Every row comes from one small tree of marks. The marks that hang from a mark follow it in brackets, in the order of their numbers. Every link used is in the known rows. Which tree was each row made from?
Known rows
Q891[Q393[Q423 Q977]]: [ -4.3 -34.9  27.2  -2.7 -19.8  -2.7 -12.5 -19.3   7.5  54.3   3.4  -6.0
 -13.0  10.5 -15.8   6.1  -4.0  18.9  22.1  33.0  -7.5   9.4 -16.5   1.4
  17.2]
Q321[Q977[Q79[Q891]]]: [ 20.2  -0.9   7.3  12.8 -15.7 -12.3  -1.2  -1.9  -1.4 -35.1   3.1  16.4
 -12.0  13.0 -20.3  17.0 -20.1   1.5  12.1  21.2   1.6 -15.9 -10.1  17.7
 -14.4]
Q321[Q597[Q79 Q606] Q977[Q368]]: [-12.3  26.3  17.2  57.5  -6.0 -30.6 -15.6  -3.4  41.0 -35.0  20.8   2.7
 -24.1  71.7 -26.6  30.0 -35.3   4.7   8.6  19.7 -39.9   8.7  11.1 -13.9
   8.3]
Q393[Q597[Q79 Q606] Q977[Q368]]: [  4.8 -24.9  47.7  45.6 -26.8  -8.9 -14.3   7.8  29.4  23.3  38.5  -3.1
 -36.3  72.1  10.8  34.1 -30.2 -14.4  16.5  19.2 -28.8  20.8   2.6 -15.8
  18.6]
Q891[Q393[Q597[Q831] Q977[Q368]]]: [-40.6 -23.4  48.4   6.7 -37.0 -13.4 -10.7 -11.1  18.9  44.0  20.6  -8.8
 -20.2  22.8  -2.1  21.7 -21.9 -24.5  27.9  35.9  -8.1   0.0 -38.8  -8.8
  17.8]
Q321[Q597[Q79[Q423]]]: [ -7.6   1.3  16.4  33.6 -15.8 -14.3  -7.6   2.3  37.9 -32.9   8.1  -9.3
  -6.7  47.6 -15.0  -2.2  -6.5  15.6  -2.8  15.9 -26.5   5.5   8.1  20.2
  14.0]
Q393[Q597[Q79]]: [  7.7 -26.9  31.3  32.3 -23.6   2.0  -8.0  -0.9  20.5  -4.3  15.4  -9.5
 -12.6  37.8  11.2  -1.8 -13.7 -19.8   6.1  10.5 -13.9   9.3 -10.7  -2.6
  13.0]
Q79[Q423]: [  2.4 -24.3  13.2   9.2  -3.1  -5.7  -2.9   1.3  21.5 -15.0   3.0  -2.5
 -10.6   5.7  -9.7   3.4   7.2  12.4   9.2  19.2  -9.0   5.3  13.5  24.3
   3.7]
Q831[Q597]: [ 11.5 -26.3  23.6  24.9  -8.9  -2.7  -7.6  -5.8  14.8  -5.3  -5.9  -2.9
 -17.2  18.6  -1.6  13.7 -14.6 -16.3   8.9  11.6   0.2   8.9 -18.5  -9.4
  11.7]
Q423[Q368[Q597[Q606]]]: [ -3.2 -39.6  30.4  13.9   6.5 -11.0 -11.9  20.6  19.8 -21.0  -4.5 -13.5
 -32.1  40.8   2.4  37.6  -6.6  17.5   1.9  27.0 -36.5  13.2  34.0  -1.3
 -17.7]
Q393[Q977[Q79[Q423 Q891] Q368]]: [  0.8 -14.1  17.2   7.3 -23.1 -18.7   1.6  14.3   3.0   8.1  26.7  11.7
 -33.5  30.4 -13.1  52.9 -15.3   7.7  15.3  28.8 -11.0   1.1  -1.2  34.3
  -0.2]
Q79[Q891[Q393]]: [ -5.6 -25.8  26.5  -4.0   0.7  -6.8  -0.6 -17.1  -6.1  -8.9 -15.0  -1.2
  -2.7   3.4 -10.6  13.4  -2.1  -2.5  17.3  27.6   7.0 -10.8  -8.1  26.0
  -4.6]
Q831[Q597[Q79[Q423]]]: [  7.2 -29.8  27.0  36.0 -23.2  -8.9  -8.9   2.7  26.9 -23.7   3.6 -13.1
 -10.5  57.4  -7.4   6.8 -13.1   2.1  11.3  10.5  14.3   7.2   0.0  14.4
  21.2]
Q891[Q393]: [-13.2 -25.9  21.7   1.2   1.9  -3.2  -5.2 -21.3  15.7 -10.9  -9.3  -6.8
  -4.7   8.4  -4.9   5.9  -8.2  -1.9  12.5  25.5  -6.4   6.1  -2.0   5.8
   3.8]
Q79[Q423[Q368] Q891]: [-14.1 -42.5  13.8   0.7  -3.8 -15.5   2.3  17.9   3.1 -15.8  -9.9  -6.1
  -6.5  -1.0 -16.6  29.9   8.0  20.5   8.3  26.7  -6.9 -16.6   8.9  43.6
 -13.1]
Q393[Q977]: [ 11.3 -26.3  29.0  11.5 -12.7   0.6  -6.7  -0.2  14.7  19.9  11.3  -4.0
 -19.1   6.6  10.9   2.7  -6.4  13.2  17.5  14.6 -19.8   9.1  -6.9  -2.4
   9.2]
Q368[Q597]: [  6.5 -23.3  28.0   6.5   2.6  -1.6  -7.8   9.1  14.0  -9.5  -4.2 -14.3
 -27.5  22.4   0.8   7.5   1.8   2.9   9.6  19.7 -24.0  25.4  11.0   7.7
  -2.0]
Q321[Q597 Q977]: [ -9.7  20.2  10.1  33.1  -4.7 -14.0 -13.4  -7.3  25.5 -20.5  -1.0   6.0
 -12.4   3.1 -27.1  -0.8 -11.4   3.2   6.3  19.8 -28.4  -3.5  -9.1  -7.8
   1.6]
Q597[Q79 Q606]: [ 27.9 -25.1  27.6  34.2  -7.0  -3.2 -11.8  -4.1  31.2 -35.5  14.4  -3.1
 -16.1  66.7   9.5   8.3 -20.0  14.6   3.6  12.0 -17.5   8.3  18.8  -0.7
   4.9]
Q597[Q606]: [ 25.0 -22.2  23.1  21.4   2.3  -1.2  -9.4  -2.9  27.4 -21.4   7.8   4.3
 -20.1  31.5   2.7  14.7 -11.9   5.1   2.6  18.8 -20.3   4.7  16.9  -2.8
  -3.0]
Q321[Q597]: [ -1.8   6.8  14.3  22.6  -3.6  -6.5 -10.3  -5.6  25.5 -13.2   0.1  -3.5
 -14.1   7.8  -8.4   6.9  -8.9  -1.7  -3.4  17.9 -38.3   4.7  -9.6  -1.0
   5.8]
Q977[Q79[Q423 Q891] Q368[Q597]]: [ -4.8  -9.6  18.2   3.2 -10.0 -19.7   3.4  24.9   4.9 -21.4  10.2   4.0
 -41.8  43.9 -24.5  58.1  -8.5  -1.4  10.7  30.5 -13.7  14.4  19.0  45.5
 -11.3]
Q393[Q597 Q977[Q368]]: [-13.8 -22.5  36.5  20.1 -21.2  -6.9  -7.5   9.0  16.8  48.6  26.9   0.6
 -36.2   8.7   5.4  33.5 -17.4 -25.9  20.7  23.0 -30.7  19.5 -17.2 -12.1
  16.1]
Q423[Q368[Q597[Q79[Q891] Q831]]]: [-16.5 -40.6  39.5  10.7 -27.9 -16.2  -5.4  26.6   1.5 -31.1  -4.5 -27.5
 -15.7  62.0   4.5  13.4  -6.8  25.4   3.8  20.9  -6.9 -15.0 -10.7  29.8
 -11.2]
Q79[Q423[Q368[Q597[Q606]]] Q891]: [ -4.9 -41.0  31.6   8.8   6.9 -16.9  -5.3  33.5   3.6 -22.1  -6.0  -8.7
 -25.3  38.5 -16.3  44.5   7.3  29.6   6.8  32.9 -12.1  -7.6  42.3  41.3
 -21.9]
Q423[Q368[Q597[Q831]]]: [-22.8 -36.2  29.7   0.1 -17.1 -12.5  -6.6  22.5  16.7 -14.6  -6.3 -24.7
 -21.2  29.4   2.4  12.5  -4.9  17.5   3.3  26.3 -24.2   0.0  -6.4   9.1
 -11.1]
Q321[Q597[Q606 Q831] Q977]: [ -1.8  23.8  21.6  39.5 -20.9 -20.8 -18.5  -7.1  36.0 -36.4  12.7   7.3
  -9.7  40.3 -25.6  -5.6 -19.2  15.1   4.2  27.1 -20.2 -22.9 -11.2 -10.8
  -3.2]
Q423[Q368]: [-12.4 -39.0  13.1   7.8  -3.1  -7.7  -4.6   6.8  16.4 -13.3  -7.0 -12.4
 -11.5  -1.5   1.8  22.7  -8.8   9.5   3.1  18.2 -31.1   2.3  -1.0   3.6
  -6.9]

Which tree is each row?
[ -6.0  -7.4  25.8   7.1 -26.1 -12.9  -3.2 -16.4  -6.0 -12.2  -1.9  10.7
  -7.8  12.1 -27.8  20.9 -24.0 -30.2  18.6  33.8  15.8 -17.1 -18.8  12.8
  -9.1]
Q321[Q977[Q79[Q891[Q393[Q597]]]]]
[ 18.6 -29.8  34.4  34.6 -20.1  -6.6  -4.1   0.3  -2.0 -15.9  -3.1  -7.0
 -11.8  53.7  -2.3  12.8 -19.8  -8.3  11.7   7.4  18.4  -4.8 -23.2  15.5
  10.0]
Q831[Q597[Q79[Q891]]]
[ 21.5 -21.2  34.9  32.9 -26.5  -6.2 -11.0  -2.6  33.1 -42.9  22.1  -6.0
  -8.6  79.1  11.2  -6.9 -22.3  19.7   2.1  15.6  -5.2 -10.3  -3.4   1.3
   3.6]
Q597[Q79 Q606 Q831]
[ -5.6 -36.9  43.2  24.3 -24.0 -15.5 -14.2  22.1  31.4 -41.8   8.9 -25.4
 -22.5  91.3  12.5  14.1 -17.5  29.1  -1.2  23.6 -21.8  -2.9  13.1   4.6
  -8.2]
Q423[Q368[Q597[Q79 Q606 Q831]]]
[ 13.7 -22.3  28.3  31.0 -30.9 -12.0  -8.1   3.8  38.9 -46.3  22.9  -9.3
  -6.1  78.6  -2.4  -7.2 -11.0  32.3   3.7  19.6   1.4 -13.6  11.5  22.2
   5.2]
Q597[Q79[Q423] Q606 Q831]
[ 21.6 -23.4  50.5  25.7 -24.6 -10.8 -10.4  16.1   9.2 -37.9  11.1 -11.7
 -23.2  90.6   3.6   3.1  -9.4  23.1   5.1  22.5   1.2 -13.3   6.2  26.4
  -7.1]
Q368[Q597[Q79[Q891] Q606 Q831]]
[-26.8 -39.9  31.2  -4.6 -20.5 -19.9  -0.5  32.2   1.6 -20.7 -10.0 -19.6
 -16.1  24.6 -17.1  20.7  10.7  30.7   9.6  31.6  -2.0 -20.3   2.6  51.2
 -17.2]
Q79[Q423[Q368[Q597[Q831]]] Q891]
[  3.8 -40.9  40.7  25.0  -4.2 -14.7  -9.5  24.5   4.7 -33.4  -2.5 -19.9
 -26.0  75.6   5.0  36.2 -12.6  24.7   3.4  20.2 -21.8  -1.1  32.2  22.4
 -16.1]
Q423[Q368[Q597[Q79[Q891] Q606]]]
[ 20.2 -27.4  42.3  25.7  -4.8 -14.7  -7.3  22.4   9.4 -35.2   6.8  -7.5
 -25.8  81.5 -10.1  18.1   1.6  28.9   7.2  21.9  -0.4   2.5  43.1  45.5
  -5.5]
Q368[Q597[Q79[Q423 Q891] Q606]]
[ 23.6 -25.3  29.4  30.1  -9.4 -12.4  -6.0   6.8  13.6 -39.0  10.7   2.4
  -9.8  63.2  -8.6  12.3  -3.3  26.5   7.5  19.1   2.3 -12.3  27.7  42.7
  -2.1]
Q597[Q79[Q423 Q891] Q606]
[-21.9 -45.8  15.9  -8.1  -9.1 -15.8  -5.4  -8.2 -10.0  24.7 -18.0  -8.2
  -5.5  -1.2 -32.4  33.1  -2.3  15.5  14.6  38.7  -5.5 -17.3 -16.7  28.2
  -5.3]
Q79[Q891[Q393[Q423[Q368]]]]
[-17.8 -29.6  19.1  -6.1 -33.7 -17.1  -2.3  26.3  26.2 -42.1   5.3 -19.5
 -21.9  47.4  -7.7  25.9 -10.1  23.0  -4.6  33.7 -18.0  -3.7   5.6  24.6
 -16.3]
Q977[Q79[Q423[Q368[Q597[Q831]]]]]
[-32.0 -47.0  27.3   4.2 -14.3 -21.4  -0.1  -0.3   2.7 -28.4 -15.5 -17.9
   4.6  35.6 -18.3  25.4  -4.8  24.8  14.3  27.9   7.9 -14.7  11.3  46.3
  -4.0]
Q597[Q79[Q423[Q368] Q891[Q393]]]
[  0.3  -9.1   7.0   6.5 -11.3 -18.0   7.8  11.2   9.2 -25.8  14.4  13.4
 -26.9  30.3 -22.7  54.4 -16.3  -3.4   7.4  28.4 -11.2   1.1   3.0  39.5
  -6.6]
Q977[Q79[Q423 Q891] Q368]
[ 33.0 -30.2  38.5  45.4 -17.2 -10.9 -11.8  -1.0   6.0 -29.2   4.7   0.5
 -16.0  78.8  -0.4  23.8 -25.6  -3.9   9.4  11.7  15.7  -7.8  -4.4  11.3
   5.3]
Q831[Q597[Q79[Q891] Q606]]
[ 14.3 -24.6  37.3  28.2  -8.0  -9.3 -10.4  18.5  32.3 -38.0  12.6 -13.6
 -26.0  81.7  -2.9  11.3  -2.2  28.7   4.2  18.7 -13.8  19.9  47.5  23.6
  -0.3]
Q368[Q597[Q79[Q423] Q606]]
[-20.8 -14.0  35.2  -2.5 -19.8 -11.3  -6.8  -2.2  16.0  10.3  12.2  -8.0
 -40.5  49.6  -5.4  52.2 -27.8  -6.2  17.8  36.8 -26.2  35.1   6.7  -2.4
   4.4]
Q891[Q393[Q977[Q79 Q368[Q597]]]]
[ 10.2 -32.9  43.2  26.6 -65.2   0.4 -15.4   1.0  17.1  56.0  35.1 -14.7
 -16.4  52.6   2.3 -17.0 -13.4   9.5  13.5  23.1  -4.3  -6.0 -46.9  -2.0
  27.3]
Q393[Q423 Q597[Q79 Q831] Q977]
[  7.7  -6.7   9.5   9.9 -12.3 -13.6   4.8   3.5   4.2 -19.6  15.1  11.3
 -32.1  28.5 -10.4  53.6 -25.5 -13.4   7.4  23.4 -19.8   1.4 -12.0  19.1
  -7.8]
Q977[Q79[Q891] Q368]
[  5.5 -29.4  34.0  25.2 -26.3  -8.3   1.4  10.9   5.2  -5.0  13.2  -4.8
  -6.6  34.2  -8.2   6.6   0.5  -6.3  11.5  17.7   7.9 -11.2  -1.5  39.6
   6.0]
Q393[Q597[Q79[Q423 Q891]]]
[ -0.1 -24.9  32.1  16.6 -10.5  -7.9  -5.8  19.4  24.6 -26.8   3.3 -20.7
 -20.2  58.5  -4.7   1.4   3.4  23.4   6.9  16.6 -10.8  24.6  29.1  27.5
   5.6]
Q368[Q597[Q79[Q423]]]
[ 25.7 -32.4  38.1  42.8 -17.7 -14.3  -6.6   5.7  11.5 -32.3   4.8   0.6
 -13.5  79.6 -14.9  23.1 -16.1   9.4  12.5  15.6  25.1 -11.6   9.7  31.1
   6.9]
Q831[Q597[Q79[Q423 Q891] Q606]]
[ 22.0 -29.4  32.5  46.1 -19.3 -10.6 -12.0   1.2  32.0 -34.7   9.2  -4.5
 -14.2  82.5  -5.2  15.6 -18.5   8.0   5.7  12.5  11.0   2.8  15.8  10.6
  16.7]
Q831[Q597[Q79[Q423] Q606]]
[-16.2 -43.2  17.9  20.5 -14.7 -15.2  -3.4  12.6  28.4 -31.1   0.0 -20.4
  -4.6  41.0  -3.0  15.8  -6.6  27.3   2.0  14.8 -17.2   1.8  16.6  22.9
   1.8]
Q597[Q79[Q423[Q368]]]
[-10.9  11.5  16.3  39.4 -15.4 -26.0  -7.6   3.2  14.5 -35.8   1.8  -0.4
  -2.6  36.9 -40.5   0.1  -5.9  20.7  12.5  18.4  -3.1 -20.6   1.0  35.9
   5.1]
Q321[Q597[Q79[Q423 Q891]] Q977]
[ -6.0 -23.1  25.0  -4.8 -28.9  -6.3  -5.4 -13.4  20.3  -2.2  10.5  -1.2
 -10.0  25.9  -7.8  21.1 -14.6  12.5  14.6  31.5  -1.1   5.5   6.8  17.6
   7.9]
Q891[Q393[Q977[Q79[Q423]]]]
[  9.1 -33.2  38.2   8.4 -14.4  -8.6  -9.3 -16.2  -4.0  39.3   2.7   9.1
 -14.8  24.9 -30.4  23.3  -7.6 -11.0  14.8  42.6   5.9 -14.6  -8.7  19.4
  -0.8]
Q79[Q891[Q393[Q423 Q597[Q606]]]]
[-16.3 -33.2  45.2   5.2 -24.0   1.2  -9.6 -13.7  11.9  40.4   7.7  -5.8
 -10.9   5.2   5.4   5.4 -10.9 -20.7  21.6  29.3  -5.3   5.8 -15.1  -7.8
  14.6]
Q891[Q393[Q597 Q977]]
[ 13.0 -20.2  41.0  14.9 -12.6  -5.8 -11.9   9.0  24.3 -23.9  10.0  -8.5
 -27.1  57.1   4.0   1.1  -6.6  17.1   4.8  27.8 -14.8   0.7   9.3   3.6
  -8.5]
Q368[Q597[Q606 Q831]]
[  3.3 -28.6  44.3  13.8  -5.6  -7.0  -8.1 -12.2  -0.7   3.0  -1.1   7.3
  -9.1  22.8  -9.9  24.3 -10.6 -24.1  15.0  33.3   4.9 -13.0   3.3  17.0
  -5.1]
Q79[Q891[Q393[Q597[Q606]]]]
[ 29.3 -25.9  34.9  48.0 -16.8  -6.7 -14.5  -4.7  28.1 -31.6   9.6  -5.0
 -17.1  82.4   6.9  13.7 -29.4  -6.7   6.5  10.1   2.7   7.4   2.2  -9.7
  13.4]
Q831[Q597[Q79 Q606]]
[ -7.4  15.7  14.2  45.7 -13.8 -17.1 -14.3  -7.5  30.5 -31.9   5.5  -6.0
  -8.3  40.3 -19.3  -9.7 -20.9   8.9   7.7  12.0 -24.7   1.1  -5.8  -5.4
  11.5]
Q321[Q597[Q79] Q977]
[ 29.2 -22.7  13.3   6.9 -37.5   0.7  -9.4  -4.2  11.8  37.2  27.3   4.5
 -30.4  27.6  -8.3  17.0 -19.4  14.3   6.8  27.8 -22.5   8.8 -17.0  -2.4
   8.8]
Q393[Q423 Q977[Q79]]
[ -7.1 -34.7  26.2   2.1 -20.5   1.0 -11.8 -20.6   9.2  46.5   2.2  -3.3
 -10.5   2.7 -23.2   7.8  -6.3 -16.3  14.3  36.0  -6.2   6.0 -19.9   2.2
  12.5]
Q891[Q393[Q423 Q597]]
[ -9.3 -34.2  37.1   9.7 -12.4 -11.9 -12.8  19.1  24.4 -29.6   2.8 -17.5
 -24.4  53.5   3.9  21.6 -10.8  24.4  -0.4  29.8 -27.6  -5.4  11.3   1.6
 -16.8]
Q423[Q368[Q597[Q606 Q831]]]
[ 11.8  -2.7   5.6   9.9 -16.0 -16.5   0.6   3.8   4.4 -38.1   4.3  13.5
  -9.7  15.2 -32.5  20.4  -9.7  12.2  12.5  25.0  10.6 -16.1   6.9  36.9
 -12.0]
Q321[Q977[Q79[Q423 Q891]]]
[  3.7 -39.7  37.0   7.8 -31.6  -6.7 -10.2 -15.4  -9.2  44.6   7.3 -10.8
  -8.4  41.6 -16.8   5.0  -9.1  25.0  24.0  27.5  10.5  -4.2 -19.6  24.5
  18.4]
Q597[Q79[Q891[Q393[Q423 Q977]]]]
[-12.0 -15.8  38.3  16.3 -22.7 -18.5  -2.7  20.1   6.5 -20.8  14.3 -18.3
 -32.6  75.8  -7.1  21.2 -12.4   7.7  15.8  20.7  -8.8   1.5 -14.9  28.4
   1.3]
Q977[Q368[Q597[Q79[Q891] Q831]]]
[  0.3 -26.3  41.6  11.4 -29.7 -13.2  -1.0  21.6   6.7 -32.1   6.7 -18.3
 -15.1  67.4  -8.9  -5.6   6.3  29.1   9.9  20.8  14.4 -12.5   1.2  49.7
  -0.5]
Q368[Q597[Q79[Q423 Q891] Q831]]
[  1.3   4.7  26.7  43.8 -30.9 -18.6 -13.0   0.5  50.3 -49.4  20.5  -5.7
  -6.3  83.0 -11.2  -5.7 -15.5  27.6  -4.5  25.3 -16.2 -17.2   5.9  17.1
   8.5]
Q321[Q597[Q79[Q423] Q606 Q831]]
[  8.5 -24.5  42.6  33.6 -40.9  -8.7 -11.4   6.6  39.0 -23.7  30.3  -8.1
  -9.3  75.7   0.9  -6.8 -12.6   3.9   4.5  24.5   4.8 -14.8   2.6  15.5
   6.4]
Q393[Q597[Q79[Q423] Q606 Q831]]
[ 13.9 -22.9  30.6  18.9 -30.0  -8.3  -2.1   3.6   5.4 -29.2   8.6  -9.3
  -4.9  50.5   2.8 -10.6 -11.3  15.0   8.3  12.5   7.2 -24.3 -28.3  25.7
   2.2]
Q597[Q79[Q891] Q831]
[-11.4 -29.5  39.5   0.3  -9.3  -3.1  -3.3 -14.6  -6.7  13.1  -8.9   0.5
  -6.7  -0.7 -10.2  13.8  -5.2 -28.1  15.8  30.4   8.6 -11.2 -17.3  22.2
   0.0]
Q79[Q891[Q393[Q597]]]
[  5.5  -7.5  19.0   5.3  -5.1 -14.4   3.0  17.5   0.3 -20.0  11.0   1.9
 -46.1  42.4 -12.5  57.4 -19.6 -12.5   7.5  25.4 -24.5  18.2   3.8  20.5
 -11.6]
Q977[Q79[Q891] Q368[Q597]]
[-17.2 -43.2  26.8  11.9 -33.4 -21.8  -1.7  18.8  11.7 -36.0   1.9 -19.5
   0.6  48.7  -9.4  10.1  -2.8  34.0   7.6  21.9   5.9 -32.9 -12.8  45.5
  -7.1]
Q597[Q79[Q423[Q368] Q891] Q831]
[ 22.3 -24.9  41.2  30.4  -4.8  -5.9 -13.1  11.5  25.7 -33.9  10.8 -13.3
 -30.4  83.1   9.7   9.4 -13.9  17.4   3.2  13.6 -20.7  22.5  32.8   3.7
  -0.3]
Q368[Q597[Q79 Q606]]
[ -9.4  -9.9  15.1   4.3  -8.5 -15.7  -0.3  19.2  24.4 -22.6  17.3  -3.6
 -44.1  48.0 -18.1  51.1 -13.2  -0.6   6.5  31.3 -28.2  30.3  24.7  20.3
  -3.7]
Q977[Q79[Q423] Q368[Q597]]
[-17.5 -27.3  44.1  16.3 -42.8  -4.1  -8.5 -17.5  21.5 -10.1   8.1 -17.4
   2.0  50.5   4.8 -15.5 -18.9 -17.2  10.8  24.8   9.3 -10.2 -30.8  -0.3
  13.5]
Q891[Q393[Q597[Q79 Q831]]]
[-16.3 -42.1  24.6   9.1 -40.5  -8.2  -9.1  11.2  16.5  36.4  11.1 -13.5
 -12.0   9.3 -14.3  10.2  -9.5  -0.6   4.6  35.6 -19.2 -17.9 -41.5   1.4
   4.5]
Q393[Q423[Q368] Q597[Q831]]
[ -8.4 -39.5  28.1  26.9 -29.4 -18.6 -10.8  14.4  38.7 -51.4  14.4 -15.8
  -3.6  75.6  -0.9  11.5 -12.8  39.0   0.3  23.8  -8.7 -18.6  13.3  19.1
  -3.8]
Q597[Q79[Q423[Q368]] Q606 Q831]
[ -2.0 -26.0  50.8   9.2 -25.2  -8.7  -6.9 -12.8   3.6  -3.1   3.9   4.6
  -3.3  35.4  -8.9  11.0 -15.2 -16.3  12.0  36.3  17.1 -31.0 -20.6  15.9
  -6.9]
Q79[Q891[Q393[Q597[Q606 Q831]]]]
[-14.3 -43.3  15.6  -6.5 -36.1  -8.7 -11.6 -11.5  12.2  35.3   5.3  -7.7
 -18.0  22.7 -15.5  36.6 -25.8  19.3  11.1  41.8 -20.1   3.7 -17.3  -1.4
   3.9]
Q891[Q393[Q423[Q368] Q977[Q79]]]
